Every row comes from one small tree of marks. The marks that hang from a mark follow it in brackets, in the order of their numbers. Every link used is in the known rows. Which tree was each row made from?
Known rows
k375{k106{k299{k857}} k266{k327}}: [2.78, 0.27, -5.81, -1.97, 0.68, 0.74, -1.31, -0.78, 0.31, 4.16, 0.69, -2.63, 2.79, -0.13, -0.28, -6.23, -5.73, 0.85, 2.65, 2.55, -0.62, 4.77, 1.39]
k594{k274{k19{k106{k299{k857} k375{k266{k327}}}}}}: [5.16, 4.92, -3.97, 4.69, -1.02, -0.35, 2.14, 3.58, 1.10, -1.03, 1.77, -3.14, 2.37, -1.57, -6.23, -0.24, 0.96, 2.28, -2.53, -0.04, -3.68, 1.39, -1.35]
k545{k996{k375{k106{k299}}}}: [-2.40, -1.81, 1.01, 2.72, -4.10, -0.06, 0.16, -1.04, 2.83, 2.88, -1.02, -2.65, 1.22, -2.40, -2.62, 0.44, -4.27, 2.55, 1.27, 0.14, 0.50, 1.01, 1.10]
k662{k299{k857} k530}: [3.51, 2.10, 0.19, 3.45, 3.34, 2.78, -3.94, -1.58, -2.39, -2.46, -0.24, -0.10, 1.47, -1.85, 2.74, 4.15, -0.80, -4.12, -6.31, -1.06, 0.34, -0.79, -1.41]
k106{k299{k857} k375{k266}}: [1.68, 0.27, 0.74, -2.73, -0.69, -1.12, 0.22, -0.79, 1.92, 0.44, 2.38, -0.31, 0.95, 0.02, 1.86, -2.08, -3.99, 2.20, -2.70, -1.78, -3.93, 1.61, -1.38]
k327{k266{k375{k106{k299{k857}}}}}: [3.89, 1.51, -6.57, 0.36, -1.00, 1.24, -3.99, -0.27, -0.97, 0.52, -0.36, 0.49, -1.31, -1.49, 1.42, -4.07, -2.44, -0.05, 2.91, 1.91, -1.99, 3.33, 0.53]
k266{k327 k375{k106{k299}}}: [3.61, 1.14, -6.34, -1.34, 0.72, 2.23, -2.04, 1.56, 3.16, 1.08, -1.06, -0.90, -0.24, -1.48, -0.91, -2.83, -4.47, 0.79, 3.66, 3.10, -0.04, 6.16, -0.50]
k545{k996}: [0.18, 0.20, 0.75, 2.35, -4.01, 1.05, -1.83, 0.49, 1.15, 1.82, -0.70, -1.41, 1.56, -3.23, -2.13, 0.81, -2.00, 2.19, 1.21, -1.32, 1.05, 0.39, 0.09]
k375{k266{k327}}: [2.92, 1.21, -4.71, -0.78, -0.41, 1.71, -1.06, 0.68, -2.69, 2.12, -0.03, 0.45, 2.53, -0.02, -2.57, -4.76, -2.61, 1.76, 5.07, -0.37, 0.53, 6.94, 0.13]
k530{k662}: [1.99, 2.10, 0.11, 1.24, -2.08, 1.34, -4.42, -0.92, -3.41, 1.24, 0.90, -1.00, 0.24, -2.51, 0.97, 1.71, -1.28, -0.55, -1.15, -1.94, -0.34, 1.79, -0.43]
k274{k19{k106{k299{k857} k375{k266{k327}}}}}: [4.42, 3.83, -2.31, 2.24, -1.73, 0.14, 1.63, 2.58, 2.23, -1.40, 1.79, -3.24, 2.88, -0.20, -2.82, 0.02, 0.47, 2.31, -2.33, 0.08, -4.23, 0.35, -1.63]
k274{k19{k106{k299}}}: [3.46, 4.04, -3.32, 4.89, -3.76, 0.67, 0.71, 1.97, 1.39, -1.72, 1.76, -4.93, 2.68, -1.34, -3.28, 2.20, 1.53, 3.02, -2.67, 0.26, -3.79, -2.40, -0.71]
k375{k106{k299} k266{k327}}: [2.10, -0.62, -5.52, -1.52, -0.58, 0.75, -0.83, -0.97, 0.56, 4.15, 0.29, -2.64, 3.36, -0.35, -1.93, -5.80, -5.76, 1.93, 3.33, 2.83, -0.26, 5.44, 1.71]
k299{k106}: [3.27, 0.24, -0.72, 1.26, -0.67, 0.13, -2.21, 1.35, -0.79, -2.14, 0.10, -2.67, 0.77, -2.23, 1.56, -1.13, 2.36, 1.24, -1.63, 0.65, -1.61, -1.38, 0.93]
k594{k274{k19{k106}}}: [4.25, 5.18, -4.32, 7.80, -2.96, 0.27, 1.19, 3.84, -0.61, -1.21, 1.31, -3.60, 2.45, -2.68, -6.97, 1.67, 2.42, 2.79, -2.10, -0.11, -2.88, -0.47, -0.35]
k306{k996{k375{k106{k299} k266} k545}}: [-5.66, -3.50, 2.05, 1.96, -4.66, 1.06, -1.68, -1.23, 0.24, 3.44, -1.47, -1.94, 1.16, -0.37, -5.94, -1.34, -5.19, 3.70, 2.27, 0.38, 1.23, 2.92, 3.22]
k274{k19}: [3.55, 3.85, -3.14, 4.68, -3.74, 1.12, -0.68, 1.81, -0.56, -0.09, 1.12, -2.71, 2.16, -1.60, -3.87, 1.56, 0.54, 3.05, 0.57, -0.04, -1.95, 0.30, -0.73]
k996{k375{k106{k299{k857}} k266} k545}: [-4.79, -3.50, -2.21, 2.87, -1.85, 0.18, -0.67, -1.85, 0.49, 3.51, -0.66, -1.12, 1.19, 1.07, -4.97, -3.08, -6.13, 3.00, 2.85, 0.54, -0.84, 3.67, 2.41]
k266{k327 k375}: [4.18, 2.36, -5.72, -0.87, 0.83, 2.89, -2.17, 2.71, 0.86, -0.34, -1.27, 1.27, -0.83, -1.22, -1.42, -2.09, -2.25, 0.73, 4.86, 0.79, 0.42, 7.19, -1.63]
k530{k662{k299}}: [1.76, 0.94, 1.13, 2.00, -0.93, 2.03, -4.67, -1.91, -1.92, -0.18, 0.45, -0.83, 0.42, -3.20, 1.48, 3.44, -1.64, -2.65, -3.07, -1.84, 0.05, 1.48, -1.08]
k106{k299{k857} k375}: [1.83, 1.18, 1.85, -2.30, -1.04, -1.13, -0.28, -0.27, 2.63, -0.71, 2.32, -0.69, 0.94, -1.15, 2.38, 0.65, -3.29, 1.78, -4.78, -2.03, -4.43, -1.07, -1.93]
k530{k662{k299{k106{k375{k266}} k857}}}: [3.03, 0.19, 2.65, 0.18, 1.62, 1.05, -4.36, -1.41, -0.85, -1.06, 0.70, -0.80, -0.52, -2.36, 4.09, 0.90, -0.68, -3.71, -4.46, -1.25, -1.00, 1.64, -1.17]
k530{k662{k299{k106 k857}}}: [3.24, 1.03, 1.68, 1.07, 1.39, 1.50, -5.22, -1.43, -1.24, -1.43, 0.69, -1.83, -0.67, -3.09, 4.35, 2.24, -0.01, -4.09, -4.90, -1.06, -0.80, -0.13, -1.10]
k274{k19{k106{k299{k857} k375{k266}}}}: [3.71, 3.58, -1.81, 3.41, -2.59, 0.01, 1.42, 2.27, 1.87, -1.42, 2.13, -3.52, 2.54, -0.29, -2.42, 0.56, 0.79, 2.73, -2.93, -0.18, -4.48, -0.91, -1.16]
k306{k996{k375{k106{k299{k857}} k266{k327}} k545}}: [-4.40, -2.63, 1.41, 0.45, -2.95, 1.29, -1.79, -0.75, 0.44, 3.40, -1.48, -1.74, 1.10, -0.13, -5.37, -2.24, -5.45, 2.59, 2.47, 0.48, 1.22, 3.65, 2.59]

Which tree is each row?
[2.40, -0.07, -5.56, -0.11, -0.45, 1.41, -1.36, 0.50, -1.84, 4.66, -0.57, -0.86, 3.72, -0.33, -2.46, -6.37, -4.62, 1.43, 5.44, 2.51, 1.10, 6.83, 2.17] => k375{k106 k266{k327}}
[-2.37, -2.15, 0.33, 3.11, -3.74, 0.26, 0.21, -0.73, 1.28, 3.91, -1.36, -1.45, 1.45, -1.56, -3.28, -1.79, -4.20, 2.59, 3.75, 0.22, 1.45, 3.58, 1.64] => k545{k996{k375{k106 k266}}}
[-4.93, -2.77, -0.96, 4.73, -3.22, 0.54, -1.12, -0.42, -0.37, 2.61, -1.63, -0.30, 1.80, -0.26, -5.97, -0.35, -4.62, 3.02, 2.72, 0.28, -0.13, 2.40, 2.49] => k996{k375{k106} k545}
[4.06, 1.76, -6.49, -1.65, 1.59, 2.20, -2.41, 1.70, 2.94, 1.09, -0.73, -0.93, -0.59, -1.35, 0.24, -3.18, -4.44, 0.04, 3.16, 2.89, -0.36, 5.72, -0.78] => k266{k327 k375{k106{k299{k857}}}}
[4.35, 1.19, 1.84, -0.94, 1.96, -0.91, -1.93, 2.34, 0.25, -2.51, 0.93, -0.92, -0.15, -1.43, 4.96, -1.95, 1.89, -0.53, -4.12, -0.42, -3.30, -1.78, -0.47] => k299{k106{k375} k857}
[2.94, -1.22, 1.59, -0.28, -0.31, -0.83, -0.59, 1.49, 0.20, -1.69, 0.17, -0.66, 1.07, -1.02, 1.24, -2.93, 1.26, 1.92, -1.26, 0.27, -2.12, 1.44, 0.57] => k299{k106{k375{k266}}}
[2.17, 3.06, -2.79, 2.17, -1.48, 0.56, -0.74, 1.26, 0.03, -1.81, 1.86, -3.96, 1.95, -1.27, 1.38, 0.85, 0.58, 0.88, -4.49, -1.05, -3.82, -3.94, -0.07] => k19{k106{k299{k857}}}
[2.28, 0.15, 0.44, -1.80, -1.09, 0.14, 0.53, 1.49, -0.55, 1.04, 0.11, 2.58, 2.78, -0.10, -1.97, -3.11, -2.94, 2.42, 2.16, -1.49, -1.12, 6.38, -0.85] => k106{k375{k266{k327}}}
[2.76, 0.63, 0.09, -4.47, 0.62, -0.75, 0.43, -0.34, 2.46, 0.45, 1.95, 0.12, 1.42, 0.20, 1.23, -2.90, -4.51, 1.62, -1.82, -1.42, -3.55, 3.44, -1.99] => k106{k299{k857} k375{k266{k327}}}
[-3.59, -2.41, -2.11, 1.96, -1.48, 1.09, -0.17, -0.34, -1.13, 2.01, -1.62, 1.43, 1.43, 1.34, -7.26, -2.89, -4.43, 3.05, 5.45, -1.24, 0.33, 6.96, 0.95] => k996{k375{k266{k327}} k545}
[-3.69, -3.06, -2.90, 1.15, -0.65, 0.44, -0.43, -1.35, 0.97, 3.42, -1.12, -0.74, 1.63, 1.25, -5.69, -3.88, -6.63, 2.42, 3.72, 0.89, -0.44, 5.47, 1.85] => k996{k375{k106{k299{k857}} k266{k327}} k545}
[-3.96, -3.30, -2.70, 2.47, -1.49, 0.90, -0.33, -0.49, -0.47, 3.72, -2.01, 0.51, 2.28, 1.10, -7.22, -3.94, -5.85, 2.80, 5.72, 0.89, 0.74, 6.91, 2.38] => k996{k375{k106 k266{k327}} k545}
[1.79, 0.95, -5.15, 1.88, -0.95, 1.64, -3.00, 0.77, 1.92, 1.14, 0.16, -1.72, -1.61, -1.62, 1.62, -1.51, -3.43, 1.27, 1.37, 2.15, -1.18, 2.08, 0.42] => k266{k375{k106{k299{k857}}}}
[3.55, 1.17, -6.34, 1.38, -1.84, 1.56, -3.85, 0.28, -1.90, 0.79, -1.08, 1.38, -0.76, -1.64, 0.01, -4.05, -1.96, 0.43, 4.45, 1.93, -1.05, 4.47, 0.98] => k327{k266{k375{k106}}}
[-4.14, -3.68, -2.71, 1.52, -1.55, 0.44, -0.09, -1.51, 1.09, 3.42, -1.41, -0.73, 2.03, 1.04, -6.75, -3.61, -6.62, 3.11, 4.26, 1.10, -0.16, 5.92, 2.11] => k996{k375{k106{k299} k266{k327}} k545}
[3.68, -0.94, 3.76, 2.55, 3.10, 1.28, -2.37, -1.12, 0.10, -4.50, -1.09, -0.25, 1.81, -2.05, 2.18, 3.89, 1.01, -2.88, -7.87, 0.28, -0.27, -0.56, -0.88] => k662{k299{k106{k375}} k530}
[1.16, -0.29, -4.86, 0.51, -1.07, 0.32, -1.72, -1.43, -0.38, 4.18, 1.32, -3.20, 2.07, -0.35, 0.63, -5.07, -4.96, 1.74, 1.37, 2.06, -1.19, 2.31, 2.22] => k375{k106{k299{k857}} k266}
[4.96, 0.84, 0.65, -2.51, 3.11, -0.64, -1.43, 2.29, 0.10, -1.66, 0.65, -0.35, 0.24, -0.42, 4.04, -4.50, 1.03, -0.71, -2.06, 0.05, -2.70, 1.35, -0.51] => k299{k106{k375{k266{k327}}} k857}
[3.82, 0.43, 2.20, -1.06, 2.47, 1.21, -4.11, -1.11, -0.56, -1.11, 0.38, -0.53, -0.13, -2.18, 3.65, 0.34, -1.02, -4.08, -3.83, -0.98, -0.72, 2.88, -1.57] => k530{k662{k299{k106{k375{k266{k327}}} k857}}}
[-2.09, -1.52, 0.73, 2.74, -3.71, 0.43, 0.41, -0.61, 0.85, 2.65, -1.11, -0.82, 0.82, -1.40, -3.32, -0.99, -3.22, 2.78, 3.56, -1.22, 1.18, 3.65, 0.63] => k545{k996{k375{k266}}}
[3.42, 0.95, -6.36, 0.69, -1.89, 1.25, -3.60, -0.41, -0.88, 0.62, -0.63, 0.45, -0.92, -1.66, 0.29, -3.76, -2.49, 0.71, 3.42, 2.07, -1.72, 3.70, 0.75] => k327{k266{k375{k106{k299}}}}
[3.56, -1.40, 3.29, 2.30, 3.33, 1.29, -2.18, -1.38, -0.25, -3.93, -1.09, -0.04, 1.84, -1.47, 1.93, 2.56, 0.65, -2.69, -6.87, 0.37, -0.05, 0.75, -0.66] => k662{k299{k106{k375{k266}}} k530}
[2.62, 1.81, -0.86, -0.67, -0.31, -0.20, 1.07, 1.76, 1.33, -1.35, 1.61, -1.64, 2.67, 0.02, 0.70, -1.56, -0.92, 1.10, -3.49, -1.16, -4.08, 0.16, -0.82] => k19{k106{k299{k857} k375{k266{k327}}}}
[-1.97, -1.18, 0.88, 2.46, -3.20, -0.04, -0.17, -0.89, 2.73, 2.84, -0.73, -2.63, 0.83, -2.23, -1.50, 0.10, -4.22, 1.79, 0.78, 0.00, 0.19, 0.57, 0.87] => k545{k996{k375{k106{k299{k857}}}}}
[1.37, 0.32, -4.96, 2.19, -1.77, 1.69, -2.61, 0.60, 2.09, 1.12, -0.14, -1.71, -1.23, -1.81, 0.46, -1.11, -3.50, 2.06, 1.82, 2.34, -0.87, 2.56, 0.69] => k266{k375{k106{k299}}}
[3.72, -0.95, 1.12, -1.55, 0.52, -0.67, -0.33, 1.85, 0.54, -1.67, -0.13, -0.37, 1.42, -0.94, 0.80, -3.48, 0.91, 1.44, -0.75, 0.54, -1.82, 2.69, 0.15] => k299{k106{k375{k266{k327}}}}
[3.11, 0.62, 3.16, 0.42, 1.37, 0.99, -4.54, -1.19, -0.59, -1.64, 0.70, -0.95, -0.52, -2.93, 4.36, 2.28, -0.31, -3.93, -5.51, -1.42, -1.25, 0.35, -1.43] => k530{k662{k299{k106{k375} k857}}}
[0.46, -1.19, -4.57, 0.96, -2.28, 0.34, -1.24, -1.65, -0.22, 4.15, 0.92, -3.21, 2.74, -0.56, -0.95, -4.59, -5.08, 2.76, 2.02, 2.34, -0.76, 2.94, 2.57] => k375{k106{k299} k266}
[3.80, -0.33, 1.53, 3.45, 3.06, 2.00, -3.33, -1.49, -0.91, -4.23, -1.12, -1.46, 1.57, -2.39, 2.10, 3.81, 1.48, -3.17, -7.11, 0.70, 0.31, -1.16, -0.40] => k662{k299{k106} k530}
